Each row was made from one small tree. Brackets hold a mark, then the marks that hang from it, in the order of their numbers. Every link used is in the known rows. Write each row's tree.
Known rows
[Q_879 Q_485]: [  4  -2  -4  -7   6  -3  12  -5   0   3  13  -5  11   6  17   0   5 -10
  -7  -2   3   0  -9 -17  -5   0  -5  -5  -4   0  -4   9  -1   7   1  -2
  -4]
[Q_535 Q_407]: [ 11   8  -3   0  -1  -1   1  -5   0  -3  -4  -7  -4  13 -10   8   7   2
   4   0  -2  -1 -14   3  -2  12   3  -3   8  11   5   4  10 -14   5   5
  -3]
[Q_296 Q_485]: [ 10   0  -5  -4  -4   1   1   0   7  -2   4  -3   4  10   6  -1  13  -5
 -14   9  -5   9   0  -3  -4   2  -2  -3  -6   6  -3  -7  -4   2   0  -8
  -1]
[Q_573 [Q_948 Q_879]]: [  5  11  11  -4  15   5  -6   4 -10  -2  -3  -1 -14  11  14 -11   4   0
  -4  20   3  11  -8  10  -5  11   8  15  -1  -5  12   6   3 -15   5  -1
 -12]
[Q_879 [Q_948 Q_573]]: [ -7  -6  10  -5  -3  13  -5   6  -3   5 -10  -2   3   5   5 -20   3  -7
  -4   1   0   9   4   3  -4  -1   5 -10   4   2   5  -6  -5   9   0   7
 -10]
[Q_541 [Q_864 [Q_400 [Q_948 Q_879]]]]: [  3   9  -1  14  -7 -13   5 -13   1 -13   7   9   1 -11  14  -7   1 -14
   1   7  -9   5 -15  -4   7   5   6  14  -5 -14   5   2  -4  17  -1   2
 -24]
[Q_948 Q_18 Q_296 [Q_573 Q_485] Q_879]: [  4  14   9  -9  -6  34   4  16  -3 -21  15  -7  -9   6   2 -16 -24   1
   6  56  17  -3   2  15 -38  -1  22  27  -9 -16  38  16   5 -42   2 -18
 -22]
[Q_400 [Q_948 Q_18 [Q_879 Q_485 Q_806]]]: [  3  13   0  -9  12  -6  32   2   5  -2  29   7   9   1  18 -21  -3 -13
  -5  11  13  19 -25  -6 -14  -3  17  23  -8  -9  -1   2  14 -15  -5  13
 -17]
[Q_296 Q_485 [Q_948 Q_573 Q_879]]: [ 16   1  -3 -11 -10  11   0  10  12 -18  -9  -2  -8  20  12 -14  15 -10
 -19  27  -9  17   2  15 -18   6  -4   0   1   1   8  -8  -4   7   3  -6
  -9]
[Q_263 [Q_573 [Q_485 Q_296] Q_948]]: [  0 -17   5  12   4   7 -24   9 -18  -4  -9  -5   6  12  16  -6   9 -12
   4  13  10  13   2  10 -14  -8   2 -15  19 -14  11 -18  -9 -24   1   5
 -29]
[Q_879 [Q_806 Q_407] Q_948]: [-10   3   1 -26   3   2  17  -3 -12   7  12   7   5   7  22  -9   4   1
   8 -18   4  30  -9 -10   0  16  12   9  23   0 -11  -9   4  11 -10  10
  -6]
[Q_864 [Q_400 [Q_948 [Q_296 [Q_485 Q_18]] Q_573]] Q_541]: [  1  -5   0   2 -13 -16 -12   9  18 -10   3 -15  15   4  -1 -18 -11 -21
  -7  26   2  14   0  -7   2 -12   3 -10   3  13  16 -18   1  21   2  19
 -29]
[Q_948 Q_18 Q_296 Q_573]: [ -3   0   8   2  -9  20   4  18  13 -24  12 -13  -5  -2  -8 -16 -17  -7
  14  29  14 -12   4  14 -25 -18  15  10  -6  -6  23  11   6 -26  -1  -6
 -11]
[Q_535 [Q_407 [Q_806 [Q_879 Q_948]]]]: [  6   9   3 -13   3  -5  15  -1  -4   0  -8   0   7  14   3   8  -9   0
   3  -5  -1   4  -5   9  -5  19  22  16  11   4   0  -4  13 -12  -1   3
  -4]
[Q_806 [Q_407 Q_535] Q_879]: [  2  20  -7 -21   4   0   5  -8  -6  -3   0  21   3  -6  18   3 -26  14
  -8  -2 -11   4   4   8  -3  24   2  25  26   5   3  -1   9 -10  -9 -11
  -4]
[Q_407 Q_535 [Q_806 [Q_879 [Q_485 Q_18 Q_296]]]]: [ -3  -3  -6 -23  19 -11  16   7   5   4   5  18  52  -1  43  21 -28 -11
  -8  -2   1  -7  17  13 -14   2  16  17   7 -13  -7  -1   9 -23  -9  -3
  -3]
[Q_400 Q_864]: [  1  -3  -5  -3   0   3 -11   1  10 -12   3  10  -3   4  -5   6  -2  12
  -2  -4  -2   7   9  -1   8  -5  -5   6   6  -5  -4  -1  -1  -5   3  -6
  -2]
[Q_296 [Q_485 Q_18 Q_573]]: [  6 -13  -7  -2   2  -3 -11   5  10  -2 -11  -2  13  17  22   6   0 -10
  -3   4  -2   1   2  19 -21 -13  -1 -12  -3   7  -7 -11  -3  -7  -2  -7
  -2]
[Q_296 [Q_485 Q_18 Q_573] [Q_948 Q_879]]: [ 10  -8  -8 -11   4  -5  -3  11  11 -13 -13   0   4  27  30  -1   6 -16
  -9  11  -6  14  -2  32 -28   1   0  -6   5  -2  -2 -15   1   4   3  -4
  -5]
[Q_296 [Q_485 Q_573] [Q_948 Q_18 [Q_879 [Q_806 Q_407]]]]: [  7   3  -5 -22  -1   0  18   8  12 -22   4   3  -6  16  28  -6   6 -12
  -4  14   0  24 -12  25 -28  10  13  20  17  -7  -2 -12   7  -1  -1  -4
  -8]
[Q_541 [Q_864 [Q_400 [Q_948 [Q_879 [Q_485 Q_18 Q_573]]]]]]: [  2   0  -4  13   0 -16   5 -12   3 -11   4   7  12  -2  33  -4  -5 -23
   5   3  -6   0 -17   2  -6  -4   5   6  -6 -14   1   3  -3  13  -1   1
 -27]
[Q_879 Q_806 [Q_948 [Q_296 Q_485] Q_573]]: [ -2 -11   1 -29 -14  23  16  14  -1   1  15 -10  15  17  17 -21  14 -11
  -1  12   8  25   4   4 -11   2  21  -2   3  -1   7  -9  -2   3  -6   2
 -10]
[Q_485 Q_18 [Q_296 [Q_948 Q_573 Q_879]]]: [ -5  -7 -10  -2  12  -4  -2  21  14 -16  -5  -2  13  15  17  -2  -7 -14
   4   5   4   2  16  27 -27 -18 -11 -16  15 -14   8   4   3 -17   1   6
 -12]
[Q_879 [Q_485 Q_18] [Q_806 Q_407] Q_948]: [ -8  -1  -4 -30  18 -11  26  -5  -9   8  23   3  25  16  49  -5  -2 -15
   7 -27   8  26 -20 -18 -13   4   4  -1  17   1 -23  -2   6  11 -14  10
  -5]
[Q_573 Q_485 [Q_948 Q_18 Q_296 [Q_879 [Q_806 Q_407]]]]: [  5  18  14 -22  13  17   0  10 -17 -15  25  -6 -18  15  31  -9  -6   0
   9  39  22  21 -15   1 -26  20  30  37   9 -15  19   7  10 -40  -4  -9
 -25]
[Q_864 Q_400]: [ -4  -2   1  -2   1 -10  -1   0   7  -2  -3   0   6  -8  -1   2 -14 -11
   4  -1  -5  -1  -7  -7  10   5   4  -3   9   5   5  -1  -4  15  -2   2
  -5]
[Q_864 [Q_400 Q_948] Q_541]: [ -4   1   3   5  -6 -27  -7  -3  10   1   1  -6   9  -8  -6 -15  -8 -17
 -10   8  -2  16  -7 -15  20   0   2  -5  10  10   5 -19   2  32   4  27
 -23]
[Q_485 Q_18 Q_296 Q_573]: [-13 -20 -12   3  14  -6 -12  17  10  -2 -12  -4  23  12  20  12 -13  -9
  14  -7   9 -10  20  30 -26 -26  -3 -23  15 -12   5   1   1 -25   2   3
 -11]
[Q_18 [Q_948 Q_296 [Q_573 Q_485] [Q_879 Q_806]]]: [  2   4  -5 -18 -15  33  -5   5 -10 -12  20  -4 -10  19  25   9  -9  -4
   4  42  16  21   8  -2 -18   2  20   5 -11  -6  30  -5   1 -23   6  -9
 -20]
[Q_864 [Q_400 [Q_948 Q_296 Q_573 [Q_879 Q_485]]] Q_541]: [  1   5  -1  -5 -11  -8   3   3   8  -6  10 -12  12   2   0 -22 -15 -16
 -11  35   4  14  -5 -12   2   0   6   2   1   3  29  -4   3  21   8  18
 -35]
[Q_18 [Q_948 Q_296 Q_573 [Q_879 Q_485 [Q_806 Q_407]]]]: [  1   8 -11 -21  -9  26  10   1  -4 -15  27  -4  -6  20  31   9 -11  -4
   6  30  13  20   1 -12 -19   1  12   8  -6  -2  27   5   5 -15   5  -8
 -19]
[Q_948 Q_18 [Q_573 [Q_485 Q_296]] [Q_879 Q_806]]: [  0   7   4 -18   3  24  13  10  -4 -13  15   3   4   1  16 -11 -17  -3
   2  38  17   8   2  19 -33 -10  18  23   1 -22  18  14   5 -50  -3 -10
 -19]
[Q_948 [Q_296 Q_485] Q_573]: [  9  -7  -3  -7 -19  26  -5  15  10 -14   3 -15   1  15  -1 -10   3  -2
  -2  34   3  -1  15   5 -19  -7   5  -4  -8   2  23   3  -3 -11   1 -12
 -12]
[Q_485 Q_18 Q_296 [Q_573 [Q_948 Q_879]]]: [ -8 -12  -4   1  26  -2 -17  20   1  -3 -16  -4  12  20  31   2 -10  -9
  10   9  11  -1  15  39 -30 -17   4 -11  14 -16  15   5   4 -37   6   3
 -21]

Write each row's tree
[  1  -6   3 -26  12   4   7  10  -3   2  -2  10  34   6  46  13 -21  -9
  -7  15   4  -4  12  17 -15  14  31  26   7 -12   6  -4   8 -20  -4  -5
 -11] | [Q_407 Q_535 [Q_806 [Q_879 [Q_485 [Q_573 [Q_948 Q_296]]]]]]
[  6  18 -10 -26   8  -3  15 -12  -5  -1  10  17  13  -2  32   3 -23   5
 -14  -3  -8   3  -4  -5  -6  24  -2  21  24   5  -1   6   8  -5  -8 -12
  -6] | [Q_806 [Q_407 Q_535] [Q_879 Q_485]]
[  7  -3  -4 -20  -2   0  21  11  13 -19   5  -1   0  15  26 -10  11 -17
  -8  16   1  20 -13  31 -25   4  15  14   8  -8  -1 -13   5  -1   1  -2
  -4] | [Q_296 [Q_485 Q_573] [Q_948 Q_18 [Q_879 Q_806]]]
[ -5  -9  -6 -14  13 -11  18   9   2  -1  -4   4  29   6  33  16 -27  -9
   3  -3   8  -7  18  15 -22 -11  15  15   4 -15  -7   1   6 -19  -6  -7
  -7] | [Q_407 [Q_806 [Q_879 [Q_485 Q_18 Q_296 Q_573]]]]
[  6  -8   7  -1  -3  15 -26   4  -3  -5 -15  -1   1   8  16   0 -12  -2
   2  18   7  -3   5   5 -20 -13  -2  -8  -3   1   2  -1  -5 -22  -5  -8
 -12] | [Q_948 [Q_573 [Q_485 Q_18]]]
[-13  -2  -2 -27  12   3  31   6   3  -4  28  -4  23   8  36 -17   0 -18
   5  -9  15  20  -5 -14 -22  -9   9   4  24 -12  -3   9   6  -9  -8   9
 -21] | [Q_879 [Q_485 Q_296] [Q_806 Q_407] [Q_948 Q_18 Q_573]]
[ -4 -11   4  -9  12   0   3   4   0   6   1  -6  23  15  32 -17  -4 -22
  -4  -8   5   6  -7  -5 -16 -13  -3 -20  -2   4  -6   2  -3   9  -3   7
 -10] | [Q_879 [Q_485 Q_18] [Q_948 Q_573]]
[ -2  -6  -5  -3  14  -3 -17   9  -3   0   5  -2  15  11  22  12  -6  -7
   2   5  12   1  13  -1 -19  -9  -3 -15   8 -11  -1  -2  -2 -25  -3  -3
 -14] | [Q_573 [Q_485 Q_18 Q_296]]
[  7   8 -12  -9   2   9   5   9  12 -12  26   9   3  17   4 -13  -1   5
 -11  20  10  20   2 -14  -7   2   6  15  -3 -15  17   3   8  -9   5   2
 -27] | [Q_400 Q_864 [Q_948 Q_296 [Q_879 Q_485]]]
[  1  18   1  -8  15  -2  30  -1   1  -8  24   2   4  -1  12 -11 -14 -11
  -3  17   7   0 -19   3 -20   0   8  24 -10 -11   9  20   9 -16   3  -7
  -6] | [Q_948 Q_18 [Q_879 Q_485]]
[ -7   2   7 -15   5  -5  18   5  -7   4  -5   9  14   0  16   1 -19  -4
  -2  -5   2   7  12   8  -4   8  23  25   4  -9  -6 -10   4   1  -8  -2
  -3] | [Q_407 [Q_806 [Q_879 Q_948]]]
[ -1   5   3  17  -9 -15   8  -5  10 -22  19   0   2 -14  10 -10   0 -21
  10   6  -2  -1 -15  -5   4  -3  14  13  -4 -15   6   1  -1  13  -3   3
 -25] | [Q_541 [Q_864 [Q_400 [Q_948 Q_18 Q_296]]]]
[ -1 -19   5  14  11   0 -27  12 -15  -5 -11  -4  14  15  24  -4   1 -17
  11   7  11  10   0  16 -20 -17   0 -20  17 -12   5 -19  -7 -30  -2   7
 -26] | [Q_263 [Q_573 [Q_485 Q_18 Q_296] Q_948]]
[ -4  -5  -1   8   3  -2 -20   4   7 -10  -4   0   0  11  22  12 -15 -13
   9   2   5   3   3   6 -11 -24  -4 -19 -10  10  -1 -10   1 -11  -1   1
  -4] | [Q_485 [Q_18 [Q_948 Q_573]]]
[ 11  10  -1  -9   0  -5  13  -3  -2  -4  -8   0   4  11  -1  16 -12   5
   5   0  -1  -1  -3  11  -6  14  18  20   8   4   0   0  14 -22  -2  -2
  -3] | [Q_535 [Q_407 [Q_806 Q_879]]]
[  5  10   1 -22  19   7  13   7 -11  -8  22  -7  -1  23  39  -6  -3  -3
  10  19  13  18 -14   0 -21  11  14  22   5  -8  12  14  10 -23  -3  -3
 -17] | [Q_573 [Q_948 Q_296 [Q_879 [Q_485 Q_18] [Q_806 Q_407]]]]
[ -6  -1   8 -17  -3   8  16  13  -4  -2  -4   3  13   4  13  -3 -23  -2
   2   8   6   3  19  12 -13   4  27  24   1 -10   7  -6   4  -6  -7  -5
  -9] | [Q_407 [Q_806 [Q_879 [Q_948 Q_296 Q_573]]]]
[ -1  -4   9  11  11   8 -11  11 -17 -10   0  -1   4   9  15 -14  -2 -14
   6  24  13  13  -6  20 -25  -8  10   2  14 -21  19 -10  -4 -39   2   1
 -30] | [Q_263 [Q_573 [Q_485 Q_296] [Q_948 Q_18 Q_879]]]
[  2   0  -3   5  -7 -12 -18   0  14  -7   6   8   0   5  -9 -14   6   6
 -16   4   2  26   6 -10  17 -10  -5   3   6  -1  -4 -21   5  11   8  19
 -22] | [Q_400 [Q_864 Q_541] Q_948]
[ -5   2   5   4   4 -13   6  12  19 -12  16  -4   4  -8  -4 -13 -16 -19
   9   9   7   4 -13 -12   0  -1  19   5   5   1  13  -6   6   7  -5  14
 -21] | [Q_864 [Q_400 [Q_948 Q_18 Q_296]]]
[ -5   1   0   2 -11 -21  -3   4  11  -4  10 -13  10  -3  -8 -15  -9 -16
  -6  16   3  14  -4 -15  15   2   8  -4   9   7  17 -16   4  31   6  25
 -25] | [Q_864 [Q_400 [Q_948 Q_296]] Q_541]
[ -3  15  -5  -7  18  -4  31   5   5  -9  29  -1  14   1  12  -9 -12 -13
  -4  16  11  -1  -8   5 -23  -6   6  17  -3 -18  15  24   8 -24   6  -6
 -12] | [Q_948 Q_18 [Q_879 [Q_485 Q_296]]]
[  3 -15  12  14   6   1 -28   5 -20  -5 -15  -1   6  13  24  -6  -1 -14
  10   8   8  12 -12  15 -17 -11   2 -13  10  -5  -1 -23  -7 -22  -5   5
 -20] | [Q_263 [Q_573 [Q_485 Q_18] Q_948]]
[  4   6   1  15 -12  -4   1 -11   3 -16  -1   8  -2 -11  13 -13  -2 -13
   1  14  -9   2 -10   0   3   0   5  13  -6 -12   9   3  -5  11   0   0
 -28] | [Q_541 [Q_864 [Q_400 [Q_948 Q_573 Q_879]]]]
[ -2   9   1   0  -4 -22   0  -3   5   2   3  -2   7  -5  -5 -17 -13 -12
 -13  19  -2  19  -9  -8  15   6   4   6   7   5  15 -13   4  26   7  23
 -25] | [Q_864 [Q_400 [Q_948 Q_879]] Q_541]
[  2  -8   4   8   6  12 -17   8 -22  -3  -7  -1   5  15  17  -9   3  -8
   2  23   9  16   0  16 -19  -2   5  -5  16 -19  19 -12  -7 -31   4   2
 -31] | [Q_263 [Q_573 [Q_485 Q_296] [Q_948 Q_879]]]
[ -4  19   7 -20  -3  15   8   6  -9 -13  10   1 -13   2  13 -21 -29   4
   2  13   7  11   3   3 -23  16  15  26  23  -2  16   0   7 -11 -11 -13
 -21] | [Q_806 Q_407 [Q_879 [Q_948 Q_18 Q_296 [Q_573 Q_485]]]]
[-11 -12 -10 -13   7   0  14  20  11 -14   0  -3   8   8  19  -3   0 -13
   6   6  10   6   9  37 -26  -8  12   0  24 -25  13  -1   7 -17   6   7
 -15] | [Q_485 [Q_296 [Q_948 Q_18 [Q_879 Q_806]]] Q_573]
[ -1   5  -6 -25   2   4  10  -7  -5   1  11  16  13  -1  23  10  -4   9
   5  -7  -1  15  -5  -2  -1  14   8  18  20  -1  -8  -4   8 -11 -11   3
   0] | [Q_879 [Q_806 [Q_407 Q_535]]]
[ -3  -1 -10 -12  11   3 -10   5  -8  -1  18   1  13  17  37  20  -9 -11
   2  13  16  17   9  -1 -19  -7   6 -10   3 -12   4  -7   1 -29  -1  -2
 -16] | [Q_573 [Q_485 [Q_18 [Q_948 [Q_879 Q_806]]] Q_296]]
[ -2   4   3   2  -9 -25   3   7  20 -11  19 -15  11  -4  -7 -21  -9 -24
  -8  23   5  17 -10 -12   8  -4  13   2   5   8  14 -17   5  24   4  21
 -26] | [Q_864 [Q_400 [Q_948 Q_18 [Q_296 Q_485]]] Q_541]
[ -1  -4  11   7   6   4   8   6 -16 -11   1   2   2   3  12 -20  -2 -12
  12  12   8  15 -21  28 -15  -9  14  14   7 -11   9 -11   1 -28  -3   6
 -14] | [Q_263 [Q_573 [Q_948 Q_18 [Q_879 Q_806]]]]
[ -5  14   6   3   0 -27   7  -1  10  -5  10  -3   7 -11  -7 -22 -19 -17
  -9  20   2  17 -15  -5  10   0   9  13   5   3  14 -11   7  18   6  22
 -24] | [Q_864 [Q_400 [Q_948 Q_18 Q_879]] Q_541]
